Each row was made from one small tree. The marks that hang from a mark follow it in brackets, in the order of their numbers. Every link used is in the known rows. Write each row's tree.
Known rows:
Z371{Z671 Z872 Z919{Z304}}: [ 2.79 -1.49 -2.14  1.97  1.19 -1.84 -0.24 -0.51 -1.39  1.79  0.50 -3.86
 -2.27 -0.90 -2.14  0.11 -0.77 -0.24 -3.08  2.28  0.10]
Z390{Z304{Z88 Z919}}: [ 1.97  1.68 -1.26 -2.21 -3.01  1.22  1.29 -0.77  0.62  0.73  1.21  1.53
  0.83 -1.19 -0.09  0.94 -0.14  2.66  1.62 -0.84  0.67]
Z371{Z671 Z872{Z304}}: [-0.15 -3.66 -1.13  3.14 -0.97 -1.66 -1.16 -0.06 -0.36  2.85 -4.13 -5.71
 -0.57 -2.03 -0.15 -0.81 -0.03 -1.38 -3.25  2.15 -0.39]
Z371{Z671}: [ 1.16 -3.38 -0.33  0.91 -1.49 -1.65  1.40 -0.63 -0.79  0.46  0.22 -2.13
  3.43 -2.54 -1.29 -1.41  0.09 -2.90 -3.28  0.35 -0.01]
Z671{Z304 Z371}: [-5.73 -1.59 -2.58 -2.38 -0.69 -0.26  2.46 -0.61 -3.29 -1.24  1.75  3.68
 -0.73  5.79 -1.61 -1.38  0.18 -6.84 -1.63  0.61 -0.54]
Z88{Z304 Z371{Z671 Z919}}: [ 2.99  0.91  1.75  0.73 -2.12 -0.85 -0.10  0.22 -1.03  0.95  5.40 -4.88
  6.44 -3.04 -1.86 -2.50  0.74 -0.19 -2.55  1.06  0.43]
Z982{Z390{Z304{Z88 Z671{Z371} Z872 Z919}}}: [-0.81  4.74 -1.61 -3.76  2.06  4.13 -0.21  0.99  3.18 -1.50  0.87  5.39
 -1.81  4.79  1.02  2.54  0.41  4.62  2.61 -2.10  0.43]
Z371{Z671 Z872{Z304{Z88}}}: [ 0.30  0.45 -1.08  2.15 -1.64 -0.94 -1.44 -0.34 -0.08  3.46 -3.78 -6.69
 -1.93 -3.44 -0.43  0.17 -0.21  0.14 -1.61  2.89 -0.33]
Z390{Z304{Z88{Z371{Z872}}}}: [ 4.18  0.20  0.34  0.16 -2.39 -1.71  0.20 -0.47 -2.04  3.43  4.12 -4.63
  0.72  0.30 -0.84  1.03  0.55  2.90  0.48 -0.27  0.48]
Z982{Z390{Z304{Z671{Z371}}}}: [-1.29 -0.77 -2.52 -2.81 -0.39  0.94  1.20  1.09  0.75 -1.48 -0.60  3.12
 -0.36  8.41  0.28 -0.26  0.12 -2.12 -2.68 -2.22  0.52]
Z982{Z390{Z304}}: [ 0.37 -3.45 -2.63 -0.63 -5.56 -0.81  1.81  0.11 -0.08  0.11 -3.53  0.72
  2.04  3.81 -1.30 -1.14  0.05 -1.38 -3.68 -3.64  0.61]
Z671{Z304{Z872} Z371}: [-5.96 -2.53 -1.71 -1.23  0.59  0.33  2.15 -0.43 -2.24 -1.66  1.09  5.28
 -0.90  5.24 -1.39 -0.07  0.57 -4.23  0.42 -0.46 -0.86]
Z982{Z390{Z304{Z872}}}: [ 0.21 -4.38 -1.88  0.51 -4.22 -0.20  1.54  0.24  1.11 -0.41 -4.43  2.25
  1.87  3.22 -1.08  0.17  0.52  1.25 -1.69 -4.70  0.33]
Z88{Z304{Z919} Z371}: [ 1.11  0.41  3.91 -0.34 -2.07 -0.79 -0.66  0.21 -1.81 -0.79  6.39 -0.19
  5.47 -2.01 -0.91 -2.33  1.12 -1.08  0.85 -1.45  0.49]
Z88{Z304 Z371{Z671}}: [ 1.85 -0.77  2.82  1.56 -3.08 -1.63 -0.25  0.14 -2.04  0.53  5.84 -3.61
  6.82 -1.36 -2.33 -2.82  1.44 -2.67 -2.15 -0.27  0.23]
Z671{Z304{Z88 Z919} Z371{Z872}}: [-3.73  3.76 -2.28 -3.97  1.57  1.62  0.63 -0.96 -2.22  1.59  5.20  2.10
 -4.59  2.02 -1.18  1.10 -0.41 -0.50  1.35  3.94 -0.49]
Z671{Z304{Z88 Z872 Z919} Z371}: [-5.23  3.74 -1.71 -3.39  1.74  2.92  0.99 -0.70 -0.98 -1.28  3.17  5.88
 -2.30  2.30 -0.91  1.43  0.52 -0.17  3.67  0.72 -0.67]
Z872{Z304{Z88} Z371{Z671 Z919}}: [-1.15  3.09 -2.59  2.39 -1.90  0.20 -1.82 -0.19  1.01  1.63 -8.30 -5.44
 -0.24 -3.79  0.91 -0.77 -0.72 -0.63 -3.28  2.10 -0.42]
Z390{Z304{Z88 Z671 Z872 Z919}}: [ 2.88  2.55  1.00 -1.44  1.19  3.32  0.56  0.32  3.42 -1.04  1.30  3.82
 -0.94 -1.33  1.54  2.38  0.26  6.82  5.82 -1.09  0.48]
Z304{Z919}: [ 0.32 -2.12  0.68 -0.94 -0.42 -0.75  0.90 -0.58 -0.49 -0.78  0.86  1.34
  2.13 -3.10  0.16 -0.92 -0.23 -1.40 -0.26 -0.85  0.27]
Z872{Z371}: [-1.17 -4.38  0.29  1.74 -2.37 -3.00  0.53 -0.63 -1.51 -0.51 -4.08 -0.19
  1.64 -0.81  0.22 -1.78 -0.61 -5.05 -3.40 -1.37 -0.21]

Write each row's tree:
[-1.10 -2.13  1.88  3.85  2.28 -1.21 -1.28  0.63 -0.08 -3.87 -4.50  3.95
 -3.18  3.10  0.57 -0.06  0.02 -3.02  1.77 -3.09 -0.44]
Z919{Z304{Z671 Z872{Z371}}}
[-3.49 -1.47 -0.44  2.31 -1.19 -0.49 -2.08  0.08  0.07 -0.80 -7.83  0.22
  0.00 -1.45  2.11 -1.52 -0.20 -3.13 -1.51 -1.28 -0.41]
Z872{Z304{Z919} Z371}
[ 1.43  0.69  2.91 -0.04  1.28  0.21  0.66  0.16  1.56 -1.74 -0.31  1.08
 -0.83 -2.71  0.91  1.03 -0.11  1.70  3.99 -0.79 -0.02]
Z304{Z88 Z671 Z872}
[ 0.87  2.88 -1.57 -2.81  2.76  2.48  1.26  0.40  2.54 -0.60  1.04  2.64
 -1.77  2.94  1.40  2.82 -0.45  4.43  2.61  0.50  0.43]
Z390{Z304{Z88 Z671{Z371{Z919}} Z872}}
[-3.16 -1.30 -2.42  1.64 -2.41  0.16  1.11 -0.72 -1.85  0.13 -2.20  0.41
  0.44  1.22 -1.78 -2.31  0.19 -4.61 -3.27  1.55 -1.03]
Z872{Z371{Z671{Z304}}}
[-1.26  0.63 -1.57 -2.73  2.68  3.35  0.12  1.30  2.93 -2.11  0.43  6.32
 -0.57  6.14  1.25  1.56  0.60  3.11  0.90 -2.83  0.36]
Z982{Z390{Z304{Z671{Z371} Z872 Z919}}}
[ 0.13 -1.74  0.63  2.97 -2.05 -0.19 -0.51 -0.09  1.58  0.48 -2.36 -0.91
  3.51 -3.39 -1.03 -1.31 -0.39  0.60 -2.83  1.06 -0.24]
Z88{Z304{Z872{Z371{Z671 Z919}}}}
[-0.30 -2.91 -1.63 -1.74  2.23 -2.29  1.01 -0.61 -1.55  1.99  1.60 -2.16
 -1.15  0.58 -0.01  0.45 -1.39 -1.46 -3.81  2.89  0.13]
Z671{Z371{Z872 Z919}}
[-3.33  2.46 -1.35 -1.42  1.81  0.16 -2.12 -0.24 -0.64  1.93 -1.25 -1.53
 -3.66  0.05  1.30  1.35 -0.46 -0.50  0.18  2.34 -0.16]
Z671{Z371{Z872{Z304{Z88 Z919}}}}
[ 2.34  1.22 -2.86  1.65 -1.82  1.37  0.33 -0.61  2.49  2.02 -3.79 -1.43
  1.15 -2.22 -0.12  1.68 -0.34  5.13 -1.35  0.58 -0.05]
Z390{Z304{Z88 Z872{Z371{Z671 Z919}}}}
[ 1.52  1.32  3.11  1.46  4.03  0.24 -3.20  1.36  0.20  0.46  1.06 -3.71
 -1.40 -1.72  2.74 -0.36  0.83  2.42  2.90  0.67 -0.10]
Z88{Z371{Z872{Z304{Z671 Z919}}}}
[-0.63  0.44  2.52 -2.38  3.12  0.68 -0.87  0.66  0.40  0.02  6.67  2.01
 -1.68  1.45  0.40 -0.30 -0.56 -0.34  0.87  3.15  0.37]
Z88{Z304{Z671{Z371{Z872}} Z919}}
[ 0.77 -1.74  1.59  1.81  2.75 -0.17 -0.16  0.52  2.28 -1.71 -4.40  0.98
 -0.56 -2.24  2.23  0.00 -0.92  1.56  0.43 -0.19 -0.27]
Z304{Z671 Z872{Z371{Z919}}}
[-1.58 -0.30  1.68 -1.95  5.97  1.53 -0.06  0.58  1.54 -2.84  2.94  5.21
 -0.33  0.92  1.96  1.22  0.24  0.54  2.83 -0.43 -0.10]
Z304{Z671{Z371} Z872 Z919}
[ 2.79  1.33  0.06 -1.44 -1.89  0.91  1.60  0.11  1.31 -0.35  0.42  0.60
 -0.71  1.12  0.61  0.60 -0.25  1.64  2.15 -0.46  0.58]
Z390{Z304{Z88 Z671}}
[ 0.37  1.35  1.27  1.05  0.52 -0.38 -1.58  0.61  0.98  1.18 -3.96 -4.11
 -4.76 -1.85  1.68  0.37 -0.69  0.72  1.98  2.09 -0.16]
Z371{Z872{Z304{Z88 Z671}}}
[-1.84 -0.04  0.38  3.19 -1.17 -1.93 -1.14 -0.58 -1.50 -1.86 -5.08  2.22
 -2.67  1.35 -1.01  0.72 -0.10 -3.01  1.16 -3.14 -0.42]
Z919{Z304{Z88 Z872{Z371}}}
[ 4.06  0.39 -0.41  2.54  2.23 -2.25 -1.40 -0.07 -2.86  1.82  4.24 -6.05
 -0.08 -0.29 -2.02 -0.20  0.46  0.39 -2.20  1.20  0.07]
Z88{Z371{Z671 Z872 Z919{Z304}}}
[-0.47 -2.25  3.08  0.31 -1.81  0.26  0.20 -0.06  0.80 -1.22  1.81  3.52
  3.07 -3.09 -0.84 -0.76  0.30  0.74  2.14 -1.39  0.26]
Z88{Z304{Z872 Z919}}
[ 0.03  0.71  2.62  1.56  1.12 -0.15 -0.56  0.21  1.54 -1.69 -3.62  1.26
 -1.45 -2.12  1.53  0.70 -0.44  0.56  2.55 -0.81 -0.38]
Z304{Z88 Z671 Z872{Z371}}
[ 4.53  4.72  4.01 -1.19  4.06  0.32 -1.77  0.41 -0.20  1.05  7.11 -3.37
 -1.01 -4.15  1.42  0.95  0.32  4.56  4.15  1.76  0.26]
Z304{Z88{Z371{Z872}} Z671 Z919}
[ 3.05  3.05  1.22 -0.99 -0.79 -1.52  0.34 -0.42 -1.77  0.59  2.89 -4.67
  2.95 -3.88 -0.08 -0.41  0.04  0.78  0.07 -0.19  0.36]
Z304{Z88{Z371{Z919}}}
